Each row was made from one small tree. Brackets hold a mark, then the marks that hang from it, in alphabetical order. Every link used is in the known rows. Write each row's tree.
(in the rows, 128 means zero)
Known rows:
(kilavo (pesiz muna (rurev zudirop))): [ 94 142 184 109 123 111 145 109 105 118 142 139 144 134 106 177 118 150
 166  60 144  94 143  90 130 175 127  64  90 153 105 127 122 145  96 116
 106]
(zudirop (muna (korola rurev))): [122 149 137 116 142 112 109 145 150 128 132 139 137 111 145 107 107 133
 134 147 118  90  93 183 146 150 130 152  96 121 174 113 139 112 121 158
 158]
(gerined (salibo (rurev (korola muna) pesiz vura))): [155 107  43 149 108 161  76  99 163 153 112 112 116 126 139 146 140 131
 116  84 119 114  77 109 106  99 138  91 117 163 125  88 106 112 135 179
 145]
(korola (rurev (pesiz kilavo) salibo vudagab)): [116 111 133 143 147 145 147 110 197 144  91 133 187 178  78 115 124 108
  96 167  47  81  82 106 108 115 128 125 138 129 106 106 136 121 127 139
  77]
(gerined (salibo (rurev korola vura))): [148 121  98 152  96 152 101 115 136 135 140 108 137 169 161 155 161 150
 126  78 137 136 158 103 113  94 144 125 129 176 135  93 127 136 146 162
 136]
(gerined (salibo (rurev korola zudirop))): [165 134  80 160  96 138  98 113 169 129 133 110 148 148 141 163 161 138
 144  37 145 122 100  95 124  96 148  80 122 163 139  92 132 120 127 146
 124]
(salibo gerined (rurev korola pesiz vudagab)): [169  94  58 146 117 148  62 120 170 147 105 110 128 124 121 162 178 138
 116  65  94 133  89  44 107 100 168 103 108 193 149  71 124 106 148 122
 106]
(gerined (salibo (rurev vudagab vura))): [132 102 103 153  91 154  92 123 159 141 127 121 159 172 157 147 172 144
 126  89 139 111 214 113  98  87 152  91 145 219 128  97 143 165 159 171
 129]
(salibo gerined): [144 153 107 134 124 183 103 118 178 133 138 119 150 127 135 172 158 182
 141 119 159 145 140 115 135 129 153 122  98 146 154 116 136 121 155 104
 119]
(pesiz kilavo (rurev korola vura)): [116 142 145 128 121 125 150  98 121 127 136 123 143 164 135 134 122 138
 115 100  89 143 136  66 129 136 127 166 118 124  92 105 128 139 115 134
 102]
(muna (vudagab rurev)): [132 133 123 104 132 142 147 142 133 129 135 133 117 116 134 116 121 127
 152 140 194 152 141 145 135 137 123 120 131 106 140 187 135 142 123  99
 134]
(pesiz kilavo muna (rurev korola vudagab zudirop)): [103 116 167 133 107  83 162 110 110 112 104 129 143 137 109 151 124 104
 126  22  77 109 108  36 124 135 136  91 130 145  84 102 124 146  87 115
 103]
(ponur vudagab (zudirop muna (rurev salibo))): [130 158 141 100 150  80 147 175  51 119 129 142  87  97 124  38 124 119
 145 252 122 134 126 194 176 147 117 224 171  49 142 157 155 101 166  85
 112]
(zudirop (muna pesiz) rurev): [112 160 186 109 171  51 165 145  85 149 113 135 122 124 125  92 111  97
 139 165  94 133  87 110 163 151 123 126  94  83 154 180 145  85 147 123
 142]
(ponur zudirop): [140 134 105 128 136 156 131 128 163 126 131 138 142 137 132 130 127 162
 160 161 185 141 135 143 163 153 125 157 126 151 142 123 154 115 162 105
  96]
(muna vudagab): [128 142 129 124 131 155 141 140 154 129 103 120 134 122 140 133 122 136
 147 136 185 160 124 150 122 142 129 118 125 115 131 142 149 155 140 118
 125]
(kilavo (pesiz muna (rurev (salibo gerined)))): [ 94 111 174 105 120 145 133 114  67 122 157 122 133 132  90 182 137 170
 136 125 120 104 143 102 116 150 135 132  70 152 110 105 102 133 129  90
 117]
(vura gerined): [136 156 148 130 134 164 141 115 161 131 136 128 161 165 145 164 135 154
 138 145 160 128 147 127 128 134 136 114 124 131 133 153 143 121 151 121
 120]
(korola (muna zudirop) (rurev pesiz vura)): [125 128 111 135 139 156  85 122 170 143 128 152 118 111 117 121 107 130
 117 148  96 104  93 169 112 150 118  67 133 144 129  97  97 128 109 200
 151]
(korola (muna (vudagab ponur))): [125 126  94 135 118 177 139 136 173 128  86 132  77  53 142 123  94 128
 145 157 215 175 141 197 122 152 113 108 125 114 136 129 140 188 125 154
 147]
(rurev korola pesiz salibo vura): [154 125  95 128 152 140  94 111 121 124 130 115 152 172 106 134 139 130
  87 153  69 132  88 105 116 116 121 176 151  89  98  96 117 103 134 116
  99]
(muna korola pesiz (vudagab rurev)): [106 122 137 104 155 101 157 144 108 140 142 129 103  80 127  89  84  81
 143 149 177 134  83 166 148 132 105 133  81  94 168 192 115  99 102 125
 172]
(vura gerined (rurev zudirop)): [148 153 131 139 129 149 131 112 199 126 132 137 158 171 153 167 143 163
 137 105 146  98 175 131 105 121 142  83 152 142 118 171 123 111 129 100
 121]
(salibo rurev): [140 145 108 133 125 154 109 114 187 133 130 128 146 150 132 151 142 162
 153 117 181 129 126 109 132 133 138 105  99 192 160 125 151 129 153 142
 104]
(ponur (vudagab (rurev salibo)) zudirop): [144 140 100 100 141 149 139 145 110 107 168 148 108 110 113  70 128 141
 158 236 190 128 146 185 174 135 108 205 159  92 146 173 137  97 140  63
  97]
(korola muna (rurev salibo vudagab (vura gerined))): [118  89 105 118 127 189  96 112 165 137 118 148 148 155 132 138 123 132
  76 182  66  57 189 154  77 121 133 132 171 160 101  91  94 161 119 188
 139]
(zudirop (rurev korola (pesiz muna) vura)): [122 126 160 110 142  89 124 120  67 131 122 128 117 158 130 137 125 119
 101 113  43 133 102  90 130 140 123 135 150  69 108 134 113 107 128 124
 126]
(vudagab (rurev (korola muna))): [148 137  72 102 137 168 125 103 170 123 141 142 111 105 135 137 110 148
 137 109 150 125  80  96 152 143 128 138 115 115 141 173 107 109 110 103
 140]
(kilavo (pesiz muna)): [ 81 155 207 115 138 146 186 117 133 125 119 127 144 135 122 174 121 167
 160 101 167 119 150 109 133 164 127 102  88 155 128 170 144 138 128 106
 113]
(pesiz muna): [107 147 173 123 130 138 153 121 136 115 123 130 147 139 125 164 125 158
 149 113 164 128 121 122 139 152 130 105 104 144 137 145 139 132 141 106
 122]
(gerined (salibo (rurev pesiz vudagab vura))): [146  94  88 156 103 144  78 118 158 152 116 116 163 171 132 142 171 122
 116  95 113 104 163 108  92  85 147  68 144 202 123  90 143 137 160 168
 123]
(pesiz rurev): [140 138 119 113 129 142 106 110 144 122 150 134 154 159 132 152 120 156
 149 127 146 124 112 105 140 161 129 117  99 140 123 109 135 136 141 113
 104]
(vudagab ponur rurev): [143 138 123 125 123 153 141 124 155 113 161 148 120 120 134 127 121 146
 150 161 197 163 181 156 160 141 112 129 129 119 157 173 144 145 128 104
 123]
(muna (pesiz rurev) vudagab): [114 118 149 114 150 100 141 133  91 146 118 120 116 115 120 116  96  95
 148 140 149 145  78 117 124 159 117  94  78 118 121 121 124 133 121 130
 130]
(rurev (korola muna) zudirop): [153 154  66 129 135 162 104 102 203 119 109 132 130  99 131 160 115 146
 135  63 137 121  68  98 138 144 138 105 133 118 122 114 119 122 101 133
 125]
(vudagab (ponur (zudirop (muna pesiz))) (rurev korola)): [133 105 139 121 150  49 169 162  58 132 141 142  60  61 122  60 109  82
 149 184 161 180 123 142 194 149 101 180 114 109 167 158 137  87 124  97
 145]
(rurev korola salibo vudagab vura zudirop): [149 114  93 130 130 136  88 123 133 106 122 126 159 165 120 140 154 124
  89  88  64 115 167  85 104 104 137 161 194 127  87  80 121 153 108 128
 100]
(korola (rurev vura zudirop)): [135 150 118 130 131 156  88 113 191 127 140 144 164 164 134 145 136 157
 124 107 111  95 184 144 115 143 134  95 153 140 126  82 123 149 100 179
 111]
(vura (gerined (salibo (rurev korola pesiz)))): [168 115 100 161 109 139 108 107 136 152 129 103 146 175 142 165 156 120
 121  95 117 119  73  98 109  87 144  82 118 145 133 113 118  86 155 140
 131]
(korola rurev): [133 146 124 125 138 176 116 115 197 130 131 139 165 161 134 148 121 164
 138 137 131 107 120 139 130 155 131 114 116 143 149 106 132 133 132 144
 110]
(gerined salibo): [141 150 122 145 114 172 134 115 170 132 133 111 173 163 147 163 139 158
 145 118 164 124 124 140 134 118 137 101 113 131 135 137 145 128 160 115
 129]

Write each row's tree:
[155 132  94 110 136 128 101 115 114 106 175 134 140 158 111 124 144 130
 105 117 102 118 157 107 132 112 123 171 176  89 108 134 107 119  90 109
 116] | (vudagab (rurev korola salibo vura zudirop))
[ 79 145 178 138 153 104 212 132 145 147  92 111 129  88 122  92  76  77
 139 138 160 146  64 155 140 124 106 137  68  99 147 167 143 108 111 149
 147] | (muna korola (pesiz kilavo) vudagab)
[135 136 147 132 127 133 111 146  81 124 167 123 123 132 109 130 145 143
 117 173  82 147 122 147 137 112 132 144 137  88 140 132 109 115 157 114
 137] | (muna (zudirop (rurev (salibo gerined))))
[150  93  49 150  92 174 100 110 183 139 100 115 129 118 152 156 142 135
 127  53 132 102  97  83 105  98 154  89 122 205 134  98 121 143 141 158
 147] | (gerined (salibo (rurev (korola muna) vudagab)))
[119 119 145 103 131  86 114 175  32 142 118 115  89 100 132  86 154 120
  97 190  86 161 181 177 108 108 145 186 162  57 118 122 120 149 148 131
 161] | (zudirop (muna vudagab) (rurev (salibo gerined) vura))
[123  99 131 127 121 130 116 137  96 118 135 137 126 160 131 105 134 123
  86 195  74 142 241 152 119 116 111 178 197 101 110 115 141 187 147 147
 111] | (zudirop (rurev salibo (vudagab ponur) vura))
[120 120 104 120 164 144 125 102 124 134 116 121 122 119 110 125 100 113
  98 156  93 118  74 105 124 131 111 168 112 118 112 111  93 105 113 149
 137] | (rurev (korola (muna pesiz)) salibo vura)
[ 83 129 178 134 144 108 163 109 108 120 119 119 153 138  88 118 101 103
  95 161  84 101  91 165 132 112 104 174 110 102 110 131 123 101 117 142
 128] | (rurev (pesiz kilavo (muna korola)) salibo vura)
[148 114  95 136 131 150 111 120 201 113 115 134 171 170 117 144 151 148
 116 110 103  84 162 111  98 109 139 117 177 158 105 136 126 139 127  85
 100] | (vura (rurev salibo vudagab zudirop))
[134 121 140 137  98 146 107 110  89 137 174 122 159 191 160 163 144 144
 118 131 123 105 196 140 104 115 138 102 132 133  96 111 113 143 147 147
 145] | (pesiz (rurev (vura (gerined salibo))))
[104 126 182 108 137  86 121 123  58 135 142 133 122 147 142 136 111 106
 101 153  59  94 134 166 126 129 116 133 140  66 126 157 106  96 130 154
 165] | (zudirop (rurev (pesiz (muna korola)) (vura gerined)))
[148 165 107 127 151  73  90 140 151 123 113 130 139  95 113 112 120 105
 138 103 121 101  49 163 155 134 134 113 111  90 150 125 150  83 115 132
 142] | (rurev pesiz (zudirop (muna korola)))
[117 102 160 130 108 116 140 174  48 107 172 137  69  93 119  77 118  99
 116 207 172 195 221 227 121 116  93 150 180  94 121 156 118 187 112 145
 162] | (muna (vudagab ponur (rurev salibo vura)) zudirop)
[147 128  69 144 110 153 124 135 164 117  84 126  69  42 140 129 103 114
 132  89 181 178 114 166 123 141 115 102 151  89 119 102 121 177  87 154
 144] | (rurev (korola (muna (vudagab ponur))) zudirop)
[ 95 145 192 135 122 108 141 146  95 100 153 131 121  94 133 142  97 130
 151 110 157 127  90 180 149 144 114 112  97 140 158 146 124 120 122 138
 172] | (pesiz (muna korola zudirop))
[159 128  80 138 112 161  83 116 162 134 135 107 120 124 142 170 170 173
 137  77 147 154 111  77 125 112 158 132  88 185 167  84 123 114 148 123
 120] | (salibo gerined (rurev korola))
[135 124 110 154  98 158  99 114 153 139 145 115 153 172 154 152 160 157
 137 105 167 123 188 137 112  98 142 101 120 194 139 107 139 145 160 172
 134] | (gerined (salibo (rurev vura)))
[138  87  90 123 117 130  96 131  91 109 135 136 110 109 106 129 105 109
 108 116  70 111  58  97 113 138 123 128 143 148  94  82  90 146 115 130
 140] | (pesiz (rurev (korola (muna zudirop)) salibo vudagab))
[124 147 141 130 123 123 163  98 140 124 129 122 145 154 126 140 112 137
 134  93 104 140  80  59 141 143 127 148  97 118 105 119 136 122 121 108
  94] | (pesiz kilavo (rurev korola))
[ 78 118 231 113 123  86 189 150  43 124 120 135 105 126 130 140 119 115
 130  68  53 133 142  66 126 146 124 105 147 130 115 176 122 149 116 113
 138] | (kilavo (pesiz (muna (zudirop (rurev korola vudagab)))))
[ 83 125 209 115 119  71 160 176  30 117 135 130  76  75 142 102  83  89
 139 130 126 150  97 206 137 142 105 114 131  71 147 167 115 144 117 149
 192] | (pesiz (muna korola vudagab (zudirop rurev)))
[129 110 130  98 135  81 156 182  81 135 126 143  78  70 127  59 126 110
 164 182 209 160 148 181 161 149 125 163 140 110 144 177 149 124 140  91
 146] | (ponur (zudirop (muna (vudagab rurev))))
[148 158 104 105 130 173 115 135 122 113 174 129 117 101 114 111 157 161
 138 193 164 134 149 160 145 111 136 171 131  88 161 165 119 105 133  64
 121] | (ponur (vudagab (rurev (salibo gerined))))
[ 78 165 184 154 152 117 210 114 166 145 104 133 120  83  99 110  80  97
 151 136 149 136  49 119 150 139 110  75  69 148 136 178 127 100 117 162
 149] | (korola (muna (pesiz kilavo) zudirop))
[112 107 130 111 124 130 100 112 109 120 146 139 164 167 104 144 143 136
 111 102  79  79 217  87  97 136 130 124 155 164  69  92 124 173 102 139
  85] | (kilavo (pesiz (rurev salibo vudagab vura zudirop)))
[156  94  80 135 121 173 103 123 168 124 120 115 141 148 134 159 168 170
  94 109  69 116 142  79  87  91 158 172 156 156 123 112 104 120 147  57
 118] | (vura (rurev korola (salibo gerined) vudagab))
[ 99 138 167 116 160  59 159 170  88 143  94 115  96  57 135  77  87  72
 139 148 160 141  62 181 143 140 120 141  75  96 163 152 141 105 121 142
 184] | (zudirop (muna korola pesiz vudagab))
[111 126 157 143 144 122 168 147 126 137  99 121  94  82 130 110  96  95
 141 168 192 189 131 172 132 145 102 101 104 109 147 136 148 157 126 143
 135] | (muna pesiz (vudagab ponur))
[141  64  84 133 111 129  98 141  96 110 146 145 116 131 109 105 121 123
 123 201 132 135 179 154 140 147 107 177 158 157 111  60 137 167 154 115
  89] | (pesiz (rurev salibo (vudagab (ponur zudirop))))
[106 131 175 129 124 129 158  97  96 128 153 128 162 197 113 130 127 126
  99 181  92 114 181 120 109 118 120 166 134 119  74 121 118 134 131 143
 104] | (pesiz kilavo (rurev salibo (vura gerined)))
[101 130 168 144 125  95 157 101 122 141  97 116 123 143 110 136 135 118
 116  80 100 136 101  67 120 114 128 116 105 168 116 114 133 111 120 158
 106] | (salibo (rurev korola (pesiz kilavo muna) vura))
[168 105  71 159 120 127 103 124 197 120  93 137 120 129 133 141 142 121
 112  71  81 134 137  98 104 116 128  87 183 130 111 114 132 135 111  92
 104] | (vura (rurev korola pesiz (vudagab ponur) zudirop))
[162 145  82 141 121 131  92 112 182 122 124 123 138 142 132 156 151 146
 146  51 148 130  98  76 132 124 143 102 122 169 144  96 136 121 115 141
  99] | (salibo (rurev korola zudirop))
[ 59 142 234 146 112  87 215 158  81 118 107 120  99  66 124 105  81  88
 146 113 168 157  90 195 132 127 107 114  99 115 138 167 133 145 105 151
 179] | (pesiz kilavo (muna korola vudagab zudirop))
[114 125 146 141 139  75 162 103 132 135 104 127 151 137 102 123 112  75
 123  48  58 117  73  16 129 129 129  93 106 137  96 106 127 113  88 129
  97] | (muna (pesiz kilavo (rurev korola vudagab zudirop)))
[116 129 190 122 106  76 158 172  25 155 116 116 104 136 175  97 143  92
 110 164 103 145 208 188 102  99 141 122 177  55 102 170 132 151 156 158
 191] | (zudirop (muna vudagab) (rurev (vura (gerined salibo))))
[143 146 136  97 132 146 137 130  70 109 176 131 106 144 148 100 142 128
 105 192 115 132 185 148 126 104 119 202 185  60 115 174 105 110 112  94
 128] | (ponur (vudagab (rurev korola salibo (vura gerined))))
[141 111 120 147 121  95 123 157 152 108  99 142 122 116 121 105 146 122
 114 147 116 119 199 162 108 112 131 128 185 143 117 132 148 160 128  98
 124] | (vura (rurev salibo (vudagab ponur) (zudirop muna)))
[113 167 159 121 165  72 169 171  93 135 107 137  89  63 125  53 114 104
 174 206 179 147 101 169 178 158 117 159 106 113 166 154 165  79 149 102
 124] | (ponur vudagab (zudirop (muna pesiz)))
[165 117  89 108 157 129 114 113 123 120 152 126 143 157  93 122 130 118
 109 154  92 126  45  96 146 120 116 164 134  75 122 156 111  77 125  71
 105] | (vudagab (rurev korola pesiz salibo))
[158 104  61 146  99 142  47 122 155 131 127 118 125 121 140 163 195 152
 110  22  99 130 202  55  97  88 172 107 149 209 135  49 119 150 114 160
 117] | (salibo gerined (rurev korola vudagab vura zudirop))
[123 107 118  95 132  71 142 186  73 127 138 143  70  51 142  51 103  98
 157 180 199 142 125 217 169 143 118 192 125 102 166 176 140 111 127 104
 171] | (ponur (zudirop (muna korola (vudagab rurev))))
